Known rows, with every way that one mark hangs from another
z_369(z_231): [-0.10  0.02  0.23  0.21  0.03  0.00  0.10 -0.10 -0.40 -0.04  0.05  0.09
 -0.12 -0.16 -0.09 -0.10  0.19 -0.04 -0.04  0.02]
z_849(z_116(z_549) z_369(z_406)): [-0.26 -0.03 -0.04  0.35 -0.25  0.19 -0.41 -0.01  0.08  0.28  0.00  0.39
  0.29  0.32  0.34 -0.09 -0.13 -0.15 -0.29 -0.14]
z_498(z_849(z_369(z_231))): [ 0.13 -0.01  0.09  0.23 -0.43  0.19 -0.04 -0.05 -0.24  0.05  0.02  0.11
  0.50  0.06 -0.05 -0.44  0.09 -0.01  0.02  0.16]
z_231(z_369(z_344 z_406(z_347) z_849)): [-0.26 -0.01 -0.34 -0.23 -0.79  0.05  0.20  0.02  0.42 -0.66 -0.06  0.14
 -0.18 -0.04  0.28  0.10  0.38 -0.41 -0.51  0.30]
z_231(z_369(z_344 z_406(z_347))): [-0.44 -0.10 -0.58 -0.13 -0.64 -0.19  0.09  0.13  0.23 -0.44 -0.17 -0.01
 -0.16 -0.08  0.27  0.30  0.39 -0.24 -0.34  0.30]
z_344(z_369(z_406 z_849)): [-0.12  0.13  0.10  0.08 -0.19  0.51 -0.29 -0.20  0.30 -0.03  0.16  0.32
  0.02  0.18  0.08 -0.05  0.12 -0.37 -0.41  0.39]
z_406(z_347): [ 0.05 -0.28  0.00 -0.09 -0.13 -0.08  0.08 -0.01 -0.05 -0.04 -0.05 -0.12
 -0.02  0.00  0.24  0.20  0.28 -0.01  0.03 -0.01]
z_849(z_116(z_549) z_369(z_344)): [-0.19  0.25 -0.08  0.25 -0.29 -0.03 -0.29  0.15 -0.12  0.31 -0.10  0.28
  0.39 -0.05  0.12  0.13 -0.03 -0.08 -0.28 -0.08]
z_498(z_849(z_369)): [ 0.20 -0.01 -0.14  0.05 -0.45  0.18 -0.15  0.05  0.14  0.15 -0.05  0.00
  0.58  0.21  0.03 -0.35 -0.08  0.06  0.05  0.13]
z_498(z_849(z_116(z_549) z_369(z_344))): [ 0.09  0.23 -0.16  0.27 -0.39 -0.03 -0.32  0.17  0.14  0.22 -0.06  0.18
  0.77  0.01  0.10 -0.14 -0.09 -0.09 -0.18  0.17]
z_369(z_406(z_347)): [-0.13 -0.30 -0.31  0.02 -0.27  0.06  0.16 -0.05  0.13 -0.06 -0.04  0.00
 -0.17  0.10  0.35  0.16  0.32 -0.10 -0.14  0.03]
z_369(z_231 z_344 z_406(z_347)): [-0.27 -0.05 -0.34  0.21 -0.39  0.04  0.41 -0.11 -0.21 -0.14 -0.08  0.10
 -0.23 -0.33  0.19  0.27  0.68 -0.22 -0.37  0.17]
z_231(z_369(z_344)): [-0.32  0.24 -0.29 -0.15 -0.35 -0.30  0.00  0.16  0.09 -0.38 -0.14  0.00
 -0.01 -0.19 -0.11  0.14  0.05 -0.13 -0.20  0.24]
z_116(z_549): [-0.11 -0.07  0.26  0.20  0.03  0.03 -0.44  0.03  0.03  0.08  0.05 -0.01
 -0.04  0.10  0.09  0.12  0.05 -0.15 -0.05 -0.23]
z_849(z_116(z_549)): [-0.06  0.01  0.25  0.25  0.21 -0.15 -0.36  0.06 -0.04  0.13  0.07  0.16
  0.17  0.08  0.15  0.01 -0.14 -0.08 -0.09 -0.10]
z_347(z_406): [ 0.35 -0.15  0.04  0.09 -0.06 -0.02 -0.02  0.09 -0.06 -0.09  0.26 -0.16
 -0.08 -0.11  0.15 -0.13  0.01  0.09  0.08  0.18]
z_344(z_369(z_231 z_406(z_347) z_849)): [-0.18 -0.19  0.31  0.22 -0.32  0.45 -0.11 -0.32 -0.13 -0.10  0.15  0.28
 -0.10  0.05  0.27  0.06  0.61 -0.44 -0.38  0.39]
z_369(z_231 z_406 z_849(z_116(z_549))): [-0.15  0.03  0.44  0.43 -0.02  0.32 -0.16 -0.23  0.00 -0.21  0.26  0.53
 -0.06  0.03  0.19 -0.30  0.11 -0.45 -0.43 -0.01]
z_498(z_849(z_116)): [ 0.31  0.08 -0.06  0.05  0.09 -0.18  0.03  0.09  0.13 -0.04  0.05  0.03
  0.57  0.02  0.05 -0.34 -0.20  0.03  0.03  0.37]
z_849(z_116 z_369(z_231)): [-0.05  0.06  0.18  0.28 -0.11  0.04  0.06 -0.06 -0.51  0.18  0.00  0.40
  0.34 -0.01  0.01 -0.30 -0.08  0.06 -0.08  0.06]
z_344(z_369(z_406)): [-0.26  0.05 -0.13  0.17 -0.07  0.26 -0.36 -0.09  0.13  0.20  0.04  0.15
  0.05  0.17  0.13  0.18  0.13 -0.23 -0.27  0.39]
z_344(z_369(z_849)): [ 0.05  0.12  0.38 -0.01 -0.07  0.35 -0.38 -0.12  0.10  0.00  0.16  0.20
  0.16  0.10  0.00 -0.02  0.09 -0.27 -0.20  0.35]
z_369(z_231 z_344 z_406): [-0.32  0.23 -0.32  0.27 -0.26  0.12  0.31 -0.12 -0.16 -0.15 -0.02  0.27
 -0.22 -0.33 -0.03  0.07  0.40 -0.24 -0.40  0.15]
z_549(z_116): [-0.15 -0.40  0.04 -0.10  0.07  0.07  0.10 -0.13 -0.02  0.21  0.04  0.07
  0.13  0.15  0.05  0.00 -0.08  0.10 -0.13  0.22]

Rows
[ 0.05  0.08 -0.05  0.03 -0.06  0.25  0.18 -0.14  0.33 -0.25  0.14  0.45
  0.06  0.10  0.19 -0.33 -0.17 -0.23 -0.39  0.20]
z_369(z_406 z_849(z_116))
[-0.20 -0.31 -0.10  0.28 -0.37  0.09 -0.31 -0.01  0.05  0.28 -0.03  0.26
  0.24  0.35  0.56  0.10  0.13 -0.18 -0.23 -0.13]
z_849(z_116(z_549) z_369(z_406(z_347)))
[-0.32 -0.23  0.08  0.31 -0.19  0.19 -0.18 -0.17 -0.33  0.13  0.05  0.13
 -0.07  0.00  0.26  0.26  0.64 -0.29 -0.23  0.37]
z_344(z_369(z_231 z_406(z_347)))
[-0.37  0.04  0.08  0.38 -0.04  0.25 -0.27 -0.18 -0.25  0.14  0.11  0.26
 -0.03  0.02  0.02  0.07  0.31 -0.29 -0.30  0.36]
z_344(z_369(z_231 z_406))
[-0.25  0.20 -0.61  0.08 -0.65  0.29  0.12 -0.02  0.15  0.14 -0.15  0.27
  0.11 -0.04  0.12  0.06  0.16 -0.10 -0.39  0.09]
z_849(z_369(z_344 z_406))
[-0.16  0.03 -0.32  0.16 -0.27  0.20  0.03 -0.02  0.08  0.22 -0.05  0.42
  0.33  0.22  0.24 -0.21 -0.20  0.02 -0.25  0.11]
z_849(z_116 z_369(z_406))
[-0.51  0.20 -0.59 -0.06 -0.49 -0.13  0.01  0.12  0.32 -0.40 -0.12  0.09
 -0.11 -0.09  0.06  0.12  0.12 -0.26 -0.41  0.30]
z_231(z_369(z_344 z_406))
[-0.18  0.22 -0.09  0.18 -0.44  0.15  0.14 -0.05 -0.41  0.14 -0.09  0.24
  0.13 -0.28 -0.12 -0.04  0.33 -0.06 -0.21  0.02]
z_849(z_369(z_231 z_344))
[ 0.03 -0.23 -0.07 -0.09 -0.40  0.34  0.19 -0.17  0.33 -0.28  0.09  0.14
 -0.18  0.12  0.37 -0.04  0.32 -0.29 -0.31  0.06]
z_369(z_406(z_347) z_849)
[-0.02  0.14  0.61  0.23 -0.05  0.38 -0.28 -0.24 -0.28 -0.04  0.22  0.32
  0.04 -0.06 -0.12 -0.13  0.30 -0.34 -0.22  0.36]
z_344(z_369(z_231 z_849))
[ 0.07  0.35  0.20  0.13 -0.07  0.07  0.38 -0.11 -0.23 -0.29  0.09  0.46
  0.07 -0.43 -0.11 -0.24  0.14 -0.22 -0.42  0.29]
z_369(z_231 z_344 z_849(z_116))
[ 0.12  0.04 -0.42  0.19 -0.40  0.19  0.00  0.04  0.27  0.13 -0.04  0.30
  0.71  0.28  0.22 -0.46 -0.24 -0.01 -0.16  0.31]
z_498(z_849(z_116 z_369(z_406)))
[-0.15  0.19  0.32  0.33  0.00  0.40 -0.13 -0.27 -0.14 -0.04  0.23  0.63
  0.15  0.03  0.11 -0.25  0.13 -0.40 -0.49  0.56]
z_344(z_369(z_231 z_406 z_849(z_116)))
[-0.05  0.29 -0.32 -0.01 -0.42  0.38  0.26 -0.11  0.41 -0.29  0.04  0.30
 -0.14 -0.15  0.08 -0.06  0.21 -0.35 -0.52  0.15]
z_369(z_344 z_406 z_849)
[-0.01 -0.02 -0.15  0.37 -0.39  0.19 -0.45  0.02  0.28  0.20  0.03  0.26
  0.63  0.39  0.31 -0.32 -0.18 -0.19 -0.20  0.08]
z_498(z_849(z_116(z_549) z_369(z_406)))
[-0.30 -0.05 -0.38  0.18 -0.74  0.23  0.29 -0.12 -0.30  0.06 -0.13  0.21
 -0.03 -0.19  0.25  0.17  0.61 -0.15 -0.37  0.06]
z_849(z_369(z_231 z_344 z_406(z_347)))
[-0.22 -0.07 -0.62 -0.02 -0.77  0.21  0.22  0.01  0.08  0.13 -0.16  0.13
  0.06 -0.04  0.36  0.27  0.41 -0.12 -0.36  0.06]
z_849(z_369(z_344 z_406(z_347)))
[-0.19 -0.27 -0.13  0.30 -0.37  0.12  0.21 -0.14 -0.38  0.11 -0.02  0.40
  0.19  0.08  0.38 -0.11  0.26 -0.08 -0.21  0.11]
z_849(z_116 z_369(z_231 z_406(z_347)))
[-0.20  0.27  0.19  0.01 -0.26 -0.18 -0.32  0.13  0.27 -0.51  0.03  0.27
  0.14 -0.08  0.06 -0.09 -0.08 -0.38 -0.43  0.18]
z_231(z_369(z_344 z_849(z_116(z_549))))
[-0.33  0.26 -0.35 -0.14 -0.62  0.14  0.09  0.01  0.49 -0.63 -0.04  0.28
 -0.14 -0.08  0.03 -0.14  0.13 -0.41 -0.56  0.34]
z_231(z_369(z_344 z_406 z_849))
[ 0.14 -0.01  0.11  0.26 -0.23  0.03 -0.51  0.10  0.10  0.26  0.02  0.14
  0.79  0.31  0.16 -0.33 -0.23 -0.05 -0.03  0.04]
z_498(z_849(z_116(z_549) z_369))
[ 0.19  0.07  0.09  0.30 -0.23  0.04  0.01 -0.05 -0.31  0.08  0.02  0.29
  0.73  0.04 -0.01 -0.54 -0.07  0.03  0.02  0.27]
z_498(z_849(z_116 z_369(z_231)))
[-0.04  0.09  0.21 -0.16 -0.16 -0.10 -0.05  0.06  0.21 -0.55  0.10  0.30
  0.17  0.10  0.06 -0.40 -0.32 -0.19 -0.23  0.30]
z_231(z_369(z_849(z_116)))
[-0.30 -0.01  0.20  0.14 -0.28  0.07 -0.46  0.02  0.43 -0.52  0.14  0.40
  0.06  0.29  0.26 -0.30 -0.17 -0.46 -0.44  0.11]
z_231(z_369(z_406 z_849(z_116(z_549))))
[-0.06  0.18  0.11  0.13 -0.02  0.37 -0.22 -0.15  0.25  0.01  0.16  0.51
  0.25  0.15  0.18 -0.13 -0.07 -0.34 -0.44  0.52]
z_344(z_369(z_406 z_849(z_116)))
[-0.32 -0.04  0.15  0.56 -0.22  0.24 -0.33 -0.13 -0.27  0.24  0.08  0.50
  0.18  0.17  0.22 -0.20  0.07 -0.22 -0.31 -0.14]
z_849(z_116(z_549) z_369(z_231 z_406))
[ 0.13  0.23 -0.42  0.00 -0.59  0.10  0.05  0.11  0.13  0.09 -0.15  0.00
  0.60 -0.04 -0.01 -0.13  0.06 -0.02 -0.10  0.24]
z_498(z_849(z_369(z_344)))
[-0.10  0.01 -0.13  0.09 -0.55  0.31  0.46 -0.22  0.00 -0.37  0.06  0.30
 -0.28 -0.31  0.19  0.03  0.68 -0.39 -0.49  0.16]
z_369(z_231 z_344 z_406(z_347) z_849)
